Known rows, with every step that occurs
E/Q/V/S/K/J: |  214 |  322 | -280 |  318 | -437 |  179 |   94 | -267 | -190 | -214 | -173 | -137 |  -37 |   35 | -127 | -334 |  288 |  118 |   29 |   93 |  181 |
V/S: |  -52 |  228 | -402 |   21 | -226 |  445 | -169 |  -18 | -193 | -169 |  111 | -215 |  -53 |  119 | -246 | -217 | -310 |   32 | -135 |  -25 | -119 |
Q/E/Z/S/V: | -126 |  395 | -319 |   92 | -344 |  -18 |  -68 |   55 | -246 |  -96 |  196 | -119 |  131 |  -77 |  149 |  -49 | -446 |  -10 |  135 |   46 | -469 |
D/K: |   18 |  237 | -300 |  -29 | -264 |  521 | -232 |  372 | -104 |  -71 | -131 |  -54 |   56 | -111 | -161 | -400 | -268 | -181 | -153 |   89 | -183 |
E/Q: |  -11 |  142 | -422 |   49 | -372 |  576 |   25 |  109 | -213 | -323 |  -85 | -161 |  125 |  -35 | -151 | -236 |  -89 |  -16 |   51 |   57 | -169 |
D/Q/V/S/K: |  150 |  316 | -253 |  233 | -265 |  162 | -142 | -180 |  -27 | -288 |   83 | -119 | -248 |    4 | -143 | -125 |   48 | -132 |   14 |   25 |   84 |
Q/E/Z/S/K/J: |   68 |  366 | -233 |  106 | -546 |    7 | -145 | -183 | -135 |  -67 |  -20 |  -38 |  211 | -139 |   19 | -206 | -293 |  -15 |    1 |   61 |   11 |
E/Z: |   38 |  302 | -483 |  -11 | -373 |  467 | -118 |   48 | -198 | -173 |  -38 |  -82 |  159 |  -97 | -249 | -209 | -135 |  -28 |   90 |    4 | -347 |
S/K/J: |   59 |  345 | -236 |   91 | -436 |  333 |  -55 | -133 | -174 |  -54 | -174 | -202 |   32 |  -63 | -265 | -340 | -155 | -108 |    2 |   90 |  342 |
J/P: |   84 |  328 | -539 |  -93 | -546 |  618 |  205 |  -45 | -154 | -295 |   11 | -186 |  -64 |  -33 | -222 | -106 | -276 | -160 |  -74 |  108 | -198 |
K/D: |    2 |  151 | -280 |   18 | -329 |  518 | -189 |   63 | -184 |  -12 |  109 |  -17 |   84 |  -83 | -181 | -320 | -237 |  -88 | -333 | -144 | -142 |
K/J: |  -38 |  221 | -311 |  -60 | -375 |  578 |   61 |   68 | -160 | -145 | -214 | -239 |  129 |  -60 | -279 | -299 | -142 |  -73 | -139 |   15 |  178 |
S/Z: |  -29 |  135 | -378 |   67 | -343 |  509 | -144 |  142 | -109 |  -21 |   93 | -205 |  -19 |  -23 | -195 | -261 |  -42 |  -93 |  147 |   24 |  -89 |
K/D/Q: |   67 |  150 | -208 |   33 | -293 |  485 | -212 |   28 | -123 | -211 |   -1 |   25 |   19 | -124 | -101 | -246 | -107 | -147 | -296 | -129 |  -46 |
V/S/K/D/Q/E: |  205 |  269 |  -79 |  154 | -250 |    7 | -360 | -314 |  -53 | -172 |  265 |    7 | -233 |  -38 |   87 | -263 | -103 |  -85 | -388 |  -66 |  -86 |
K/S/V: | -119 |  299 | -261 |  132 | -161 |  115 | -113 |   20 | -317 |    8 |   95 | -189 |    2 |   80 |  -86 | -206 | -296 |  -34 |  -64 |  -24 | -141 |
S/Z/E/Q/V: |    9 |  271 | -285 |  274 | -468 |  539 |  -51 |  135 |   24 |   22 |  -52 | -208 |   49 | -118 |  -41 | -224 |   80 |   52 |  285 |   -2 | -354 |
Z/E/Q/V/S/K: |   79 |  463 | -233 |  378 | -418 |  213 | -162 | -237 |  -79 |  -20 |   11 | -178 |  -95 |   36 |  -75 | -217 | -189 |  152 |  138 |   22 | -225 |
S/K/D/Q: |  148 |  261 | -139 |  188 | -340 |  226 | -315 | -186 | -133 | -124 |   32 |   65 |  -85 | -128 |  -89 | -286 | -118 | -194 | -151 |  -62 |  113 |
D/Q/V: |   17 |  157 | -313 |   21 | -323 |  542 |   66 |  211 |   44 | -404 |  -31 | -152 |  -31 | -164 | -173 |  -82 |   64 | -275 |  -33 |  -26 |  -58 |
S/V: | -144 |  372 | -317 |   75 | -231 |  305 |   17 |  112 | -282 |  -79 |   48 | -281 |  -50 |   12 | -137 | -161 | -319 | -116 |  140 |   78 | -149 |
Z/S/K: | -118 |  251 | -268 |  153 | -449 |  231 | -255 |  -21 | -198 |  -57 |  132 |  -63 |   64 |    6 | -138 | -142 | -637 | -146 |   74 |   23 |  170 |
Q/E/Z/S: |  -65 |  216 | -374 |  -38 | -459 |  263 | -152 |  109 |  -96 | -186 |  190 |  -41 |  227 | -131 |   26 |  -84 | -421 |  -46 |  -86 |  -37 | -426 |

Rows
| -247 |  326 | -277 |  139 | -314 |  213 |  -78 |  139 | -333 |  -31 |  111 | -202 |   68 |   42 |  -34 |  -73 | -624 |  -66 |  153 |   27 |  -41 | : Z/S/V
|   85 |  187 | -205 |   46 | -420 |  149 | -311 |  -35 |  -92 | -227 |  138 |  186 |  199 | -213 |  178 | -131 | -246 |  -53 | -293 | -162 | -364 | : K/D/Q/E/Z/S
|  194 |  313 | -203 |  362 | -523 |   22 | -326 | -189 | -133 | -104 |   77 |  292 |  100 | -212 |   40 | -141 |  -55 |  -95 |   -2 | -144 |  -71 | : E/Z/S/K/D/Q/V
|  203 |  124 | -207 |  287 | -253 |  281 | -233 |  -89 |  -45 |  -64 |  177 |   30 | -191 |  -16 |  -18 | -270 |  363 |    6 | -159 | -157 | -114 | : K/D/Q/V/S/Z
|  -34 |  278 | -288 |  216 | -418 |  516 | -200 |   48 | -117 |   47 | -102 | -244 |   84 |  -49 |  -46 | -248 | -171 |  119 |  312 |   45 | -285 | : S/Z/E/Q
|  -25 |  359 | -163 |  142 | -108 |   71 | -292 |  225 | -280 |  101 |  -59 |  -61 |   14 |   24 |   27 | -397 | -255 |  -73 | -154 |   76 | -216 | : D/K/S/V
|   23 |  365 | -130 |  169 | -326 | -115 | -223 |  -80 | -244 | -132 |  155 |   97 |   95 | -163 |  308 |  -96 | -255 |  -26 |  -67 |  -73 | -396 | : K/D/Q/E/Z/S/V
|    8 |  374 | -383 |  207 | -509 |  104 | -321 | -130 | -261 |  -41 |   73 |   46 |  160 |  -62 | -116 | -146 | -478 |  -19 |  236 |   35 |  -81 | : E/Z/S/K
|  111 |  422 | -342 |  101 | -709 |  269 |  120 | -318 | -245 | -124 | -138 |  -87 |   23 |   -3 | -109 | -135 | -485 |  -84 |   17 |  142 |  351 | : Z/S/K/J/P
|   33 |  171 | -231 |    8 | -197 |  347 | -374 |  279 | -130 |    1 |  -81 |   15 |  127 |  -25 | -101 | -448 | -234 |  -94 | -367 |  -14 | -187 | : D/K/S
|   92 |  131 | -223 |  148 | -203 |  259 | -449 |  259 | -103 |  161 |  -14 |   14 |   52 |  -11 |  -28 | -480 |    8 |  -55 | -156 |   21 | -172 | : D/K/S/Z
|   73 |  272 | -127 |  297 | -283 |  292 | -507 |  160 |  -89 |  241 | -216 |  -27 |  141 |  -36 |  114 | -491 |  -93 |  161 |   16 |   35 | -380 | : D/K/S/Z/E/Q
|  125 |  133 | -422 |  301 | -328 |  373 |   -2 |    9 | -138 | -172 |  113 | -149 |  -76 |   69 |  -58 | -260 |  394 |  138 |  176 |   27 | -237 | : E/Q/V/S/Z
|  -39 |  303 | -287 |  165 | -453 |  597 |   39 |  139 |   17 | -124 | -116 | -224 |  117 | -135 | -116 | -152 | -180 |   -1 |   53 |  -32 | -358 | : Z/E/Q/V
| -114 |  320 | -254 |  120 | -362 |  526 | -280 |   95 |  -20 |  189 |    5 | -294 |    8 |  -47 | -160 | -234 | -377 |    0 |  174 |  -12 | -210 | : S/Z/E
|   57 |  268 | -412 | -103 | -373 |  364 |  -63 |   92 |  -47 | -234 |  126 | -119 |  115 | -169 |  -84 | -176 |  -99 |  -82 |  -96 |   18 | -531 | : Q/E/Z
|  142 |  332 | -202 |  290 | -477 |   -1 | -481 | -276 | -261 |  -83 |   17 |  269 |  129 | -143 |   27 | -205 | -301 |  -34 |   38 |  -97 |  -25 | : E/Z/S/K/D/Q
|  -69 |  385 | -246 |  101 | -309 |  -38 | -101 |   32 | -203 | -280 |   89 |  -92 |   67 | -123 |  234 |   26 | -313 |  -91 |  203 |   69 | -377 | : D/Q/E/Z/S/V
|  137 |  369 | -457 | -107 | -592 |  627 |  324 | -127 | -183 | -248 | -241 | -230 |   13 |  -52 | -231 | -198 | -135 |  -86 | -126 |  128 |   66 | : K/J/P
|  -78 |  356 | -258 |  189 | -277 |  394 | -383 |  -76 |  -82 |  213 |   86 | -305 |  -99 |  122 | -148 | -247 | -374 |  173 |  117 |  -31 | -249 | : V/S/Z/E
